What can hang from each mark
Z684: Z814
Z262: Z841
Z841: Z400 Z814 Z888
Z814: Z684 Z841
Z211: Z888
Z92: Z400 Z814
Z888: Z211 Z841
Z951: Z262 Z888

Every row comes from one small tree of marks. Brackets hold a mark, then the marks that hang from it, in the order of their numbers. Every link used is in the known rows. Which tree was each row made from?
Known rows
(Z684 (Z814 (Z841 Z400 (Z888 Z211)))): [ -4,  36,  13,   0, -12,  -4, -15, -46,  -2,  -4,  13,  13,  36, -30,   1,
 -25, -19,  15,  26, -25, -24, -26,  -4,  25,  -6]
(Z951 (Z262 (Z841 Z400 (Z814 Z684)))): [-22,  -3, -35,   2,  32,  -4, -13, -63,  -2, -38,   2, -17, -40, -12,   8,
 -24, -36,  17,  19,  30, -10,  33, -28,  20,  -1]
(Z262 Z841): [ -7,  12,  16,   6,  10, -12,  16, -30,  -6,   9,  13, -21,  26,  31,  10,
 -11, -25,  -1,  -1,  29,   4,   7, -20,  26,  -8]
(Z684 Z814): [  8,  30,  37,   3,   6,  -2,   2,  -3,  -2,   1,  32, -33,  69,  24,   8,
  -5, -15,  13,  -3,  19, -26, -25, -44,  29,  -9]
(Z92 (Z814 Z684 Z841)): [-16,   9,  60,  -3,  14,   4, -25,   2, -14, -45,  19, -26,  19,  -1,   5,
 -15, -22, -27,  10,  31, -16,  -8, -25,  26, -10]
(Z262 (Z841 (Z814 Z684) (Z888 Z211))): [-23,  12, -42,  -2,  15, -13,  -8, -55,   0, -33,  -2, -24, -50,  -6,   6,
  -7, -28,  -8,  15, -19,   7,  18,   6,  21,  -8]
(Z951 (Z262 (Z841 (Z814 Z684))) Z888): [-19,   8,  -7,   5,  37,   3,   3, -41,  -5, -28,   2, -38, -35,  -5,   5,
  33, -34,  26,  17,  28,  -9,  12, -34,  18, -15]
(Z814 Z684 (Z841 Z400 (Z888 Z211))): [-35,  13,   8,  -5,   0, -12, -25, -33,  -7, -40, -10,  23, -34, -34,   5,
 -26, -19, -11,  20, -19, -17,  -5,  13,  25,  -9]
(Z211 Z888): [-16,  19,  32,  -1,   3,  -3,   8,   6,  -5,   8,  11, -19,  22,  47,  -7,
  -9, -14,  -5, -13,   0,  -7, -14, -36,  31, -21]
(Z684 (Z814 (Z841 (Z888 Z211)))): [  2,  44,  39,  -3, -13,  -4, -13, -23,  -3,  -4,  17,  -8,  37, -13,   1,
   4, -18,   8,  18, -25, -22, -24,  -7,  23,  -9]
(Z814 Z684 (Z841 Z888)): [-27,  13,  41,  -5,   3,  -9, -21, -12,  -9, -37,  -5,   5, -20, -13,   9,
   6, -18, -20,   8,  -2, -21,  -3, -26,  20, -13]
(Z841 Z400 (Z814 Z684) (Z888 Z211)): [-28,  10, -49,  -4,  12, -11, -16, -43,   4, -39,  -1,  -2, -46, -33,   5,
 -34, -20,  -5,  11, -23, -15,  -1,   3,  31,  -9]
(Z841 Z400 Z814 (Z888 Z211)): [-12,  15, -44,   0,  -1,  -6,  -5, -46,   2,   4,   5,   4, -18, -29,   2,
 -42, -20,  -1,   9, -23, -15, -10,   2,  38,  -4]
(Z92 Z400): [ -8,  11,  25,   1,   8,  11,  22,  29,  -6,  -6,  19, -17,  52,  15,   6,
 -13, -20, -27,   3,  28, -15,  -7, -43,  41,   8]
(Z841 Z814): [ -2,  12,  14,   4,  19,  -5,   0, -10,  -3,   2,  13, -41,  -7,   5,   9,
 -20, -16, -10,  -6,  24, -18, -11, -36,  33,  -4]
(Z888 Z211 Z841): [-12,  15,  44,   1,   0,  -3,   5,  -1,  -2,   2,  20, -33,  20, -19,   8,
 -19, -11,  -7,  -2, -12,   2, -17,  32,  32, -10]
(Z684 (Z814 Z841)): [  8,  32,  68,   0,   6,  -7, -10, -10, -10,  -5,  23, -31,  44,   5,   7,
  -5, -19,   4,  11,  18, -27, -30, -43,  22,  -7]
(Z888 (Z841 Z814)): [ -7,  10,  30,   5,  12,  -5,  -1, -17,  -5,   1,  17, -50,  -8, -30,  10,
 -22, -16, -12,   4,   3,  -8, -17, -16,  32,  -6]
(Z211 (Z888 (Z841 Z400))): [-22,   9,  27,   3,  -1,  -8,   6, -25,  -3,   3,   8,  -3,  19,  -2,  -4,
 -40, -14,  -1,   4, -23,   3, -20, -12,  30, -17]
(Z211 (Z888 Z841)): [-18,  15,  48,   3,  -2,  -4,   6,  -2,  -5,   5,  13, -28,  21,  14,  -3,
 -13, -13,  -9,  -1, -23,   6, -16, -18,  25, -21]
(Z888 Z211 (Z841 Z400 (Z814 Z684))): [-24,   2,  -7,  -2,  24, -13, -13, -36,   2, -42,   5, -37, -48, -49,  10,
 -51, -17,  -4,  17, -17,  -3, -15,  27,  28,  -4]
(Z951 Z262 Z888): [-11,  17,  37,   7,  14,  16,  12,   5,  -6,  11,  14, -14,  37,   0,   4,
  41, -20,  28,  -6,  27, -27,  -8, -32,  29, -18]
(Z814 (Z841 Z400 Z888)): [-18,  13,  20,   0,  -6, -10,  -9, -37, -10,   0,  -6,  32,   4, -25,   5,
 -24, -19,  -9,  14,  -3, -21, -10, -26,  28,  -7]
(Z814 Z684 Z841): [-24,  10,  63,  -5,  18, -12, -18,   1, -13, -43,  -1, -26, -24,   3,   9,
  -6, -17, -21,   5,  25, -18, -11, -25,  22,  -9]

Which tree is each row?
[-22,  15, -23,  -4,  13,  -6, -14, -21,   2, -37,   4, -24, -46, -13,   7,
  -8, -17, -13,   3, -22, -15,  -2,  -1,  28, -11] => (Z841 (Z814 Z684) (Z888 Z211))
[-22,   0, -16,   1,  29, -13, -12, -31,  -1, -41,   3, -22, -39, -14,  13,
 -44, -22,  -7,   5,  22, -19,  -8, -32,  32,  -4] => (Z841 Z400 (Z814 Z684))
[-20,  20,  10,  -3,  -8,  -9,  -8, -35,  -7,   2,  -5,  26,  -4, -30,   1,
 -28, -18,  -6,  15, -20, -14, -12,  12,  30,  -5] => (Z814 (Z841 Z400 (Z888 Z211)))
[-19,  16, -23,   2, -11,  -8,   1, -31,   1,   6,   6,  24,  20, -17,   5,
 -30, -17,   3,  -1, -18, -13,  -6,  11,  36,  -9] => (Z841 Z400 (Z888 Z211))
[-32,   3,  -3,  -2,  20, -12, -12, -36,   0, -39,   0, -31, -45, -20,  -1,
 -46, -18, -10,  16, -26,   1, -16, -20,  24, -15] => (Z211 (Z888 (Z841 Z400 (Z814 Z684))))
[-17,  11,   2,   4,  10,  -8,   1, -41,  -2,   2,   6, -26, -17, -17,  -6,
 -49, -16,  -7,  11, -24,   0, -21, -21,  32, -12] => (Z211 (Z888 (Z841 Z400 Z814)))
[-25,   4, -39,  -1,  13, -10, -14, -43,   0, -39,  -4,   3, -39, -25,  10,
 -30, -21,  -7,   7,  -6, -24,  -2, -36,  31,  -8] => (Z841 Z400 (Z814 Z684) Z888)
[-26,   1, -60,   2,  14, -17,  -8, -81,  -3, -33,  -4,   6, -43, -12,   9,
 -32, -31,  -3,  21,  -3,  -1,  17, -29,  23,  -7] => (Z262 (Z841 Z400 (Z814 Z684) Z888))
[ -1,  15,  57,   1,   3,  23,   0,  19, -14, -13,  27, -17,  72,  -2,  -2,
 -19, -28, -39,  22,  37, -17, -10, -37,  38,  11] => (Z92 Z400 (Z814 Z841))
[ -7,  15,  33,   8,  18,  -3,  13, -19,  -6,   6,  12, -46,  -7, -38,   7,
   7, -17,   3,   9,   2,  -9, -39, -22,  29, -17] => (Z951 (Z888 (Z841 Z814)))
[-24,   8,  13,  -3,  -1,   3, -31, -35, -11, -42,  10,  29,  18, -29,   3,
 -30, -27, -19,  23,   3, -22,  -4, -25,  25, -10] => (Z92 (Z814 Z684 (Z841 Z400 Z888)))
[ -8,  18,  26,   4,  19,  15,   2, -14,  -2,   6,  15, -46, -15, -56,   1,
  24, -19,  25,  12, -10, -11, -16,  19,  28, -14] => (Z951 Z262 (Z888 Z211 (Z841 Z814)))
[ -6,   6, -31,   8,  20, -14,   8, -69,  -3,   7,   4, -18, -14,   0,   7,
 -48, -30,   3,  13,  26,   1,   5, -28,  29,   1] => (Z262 (Z841 Z400 Z814))
[-19,  13, -41,   3, -11, -12,  10, -68,   1,  12,   1,  23,  14,  -4,   3,
 -33, -26,  10,  12, -16,   8,  12,  18,  30,  -9] => (Z262 (Z841 Z400 (Z888 Z211)))
[-20,   5,  36,  -1,  14,   1, -25, -21, -11, -47,  12,  -2,  18, -13,   6,
 -42, -26, -19,  16,  31, -20,  -9, -21,  26,  -6] => (Z92 (Z814 Z684 (Z841 Z400)))
[-15,  10,  56,   8,  10,  16,  10,  -1,  -7,   8,  20, -24,  35, -34,   4,
  38, -15,  27,   5,   5, -17, -10, -12,  26, -22] => (Z951 Z262 (Z888 Z841))
[-15,   3,  19,  -3,  15,  23,   3,  29,  -5, -51,  32, -22,  66,  11,   4,
 -18, -27, -34,  10,  33, -16,   1, -42,  38,   2] => (Z92 Z400 (Z814 Z684))
[ -6,  15, -29,   7,   3,  -9,   6, -61,  -3,  11,   3, -12, -13,   3,   7,
  -8, -30,  -5,   9,   0,   0,  12, -34,  27,  -9] => (Z262 (Z841 Z814 Z888))
[-15,   9,  19,   3,  -1,  -7,   6, -22,  -2,   1,  16, -12,  19, -34,   7,
 -45, -13,   3,   5, -13,   1, -18,  34,  34,  -4] => (Z888 Z211 (Z841 Z400))
[-15,   7, -32,   6,  -9, -12,  13, -69,  -4,  12,   2,  30,  24,   4,   7,
 -26, -28,   6,   9,   1,   1,  13, -26,  28,  -8] => (Z262 (Z841 Z400 Z888))
[-24,  -3,   3,   1,  25, -13, -14, -37,  -4, -42,   4, -30, -39, -44,  12,
 -46, -18,  -9,  17,   1, -10, -12, -11,  28,  -7] => (Z888 (Z841 Z400 (Z814 Z684)))
[-16,  14, -15,   9,  15,   5,  17, -49,  -1,  14,   5,   3,  21, -11,  -2,
   5, -30,  47,  14,  12,  -2,   6,  16,  27, -12] => (Z951 (Z262 (Z841 Z400)) (Z888 Z211))
[ -9,   3,   7,   6,  12,  -7,  -3, -42,  -1,  -1,  14, -26, -10, -43,  10,
 -49, -16,  -6,  13,   1,  -9, -17, -14,  34,  -1] => (Z888 (Z841 Z400 Z814))
[-21,  11, -14,  -3,  14,  -7, -14, -23,  -3, -37,   2, -17, -38, -11,  10,
  -3, -18, -15,   2,  -3, -20,   1, -42,  28, -12] => (Z841 (Z814 Z684) Z888)
[-15,   9,  -7,  11,  16,   4,  20, -52,  -5,  14,   2,   8,  30,  -4,   2,
  12, -31,  42,  12,  28,  -9,   7, -25,  23, -13] => (Z951 (Z262 (Z841 Z400)) Z888)
[-15,  18, -16,   3,  -8,  -8,  12, -45,  -2,  13,   7,   0,  17,  12,   4,
  -3, -25,   0,   4, -17,   8,  14,  14,  27, -11] => (Z262 (Z841 (Z888 Z211)))
[  1,  30,  23,   1, -10,  -8, -13, -46,  -7,  -3,  10,  20,  45, -23,   4,
 -18, -22,  12,  23,  -9, -31, -23, -43,  23,  -7] => (Z684 (Z814 (Z841 Z400 Z888)))
[-30,   3,  36,  -1,  16, -16, -17, -20, -10, -42,  -9,   1, -24, -13,  10,
 -34, -19, -14,  12,  26, -20, -15, -20,  22,  -5] => (Z814 Z684 (Z841 Z400))
[ -9,  22,  23,   6,  17,  -3,  15, -17,  -2,   8,  12, -54, -15, -45,   3,
   2, -14,  10,  12, -15,  -3, -42,  18,  31, -12] => (Z951 (Z888 Z211 (Z841 Z814)))
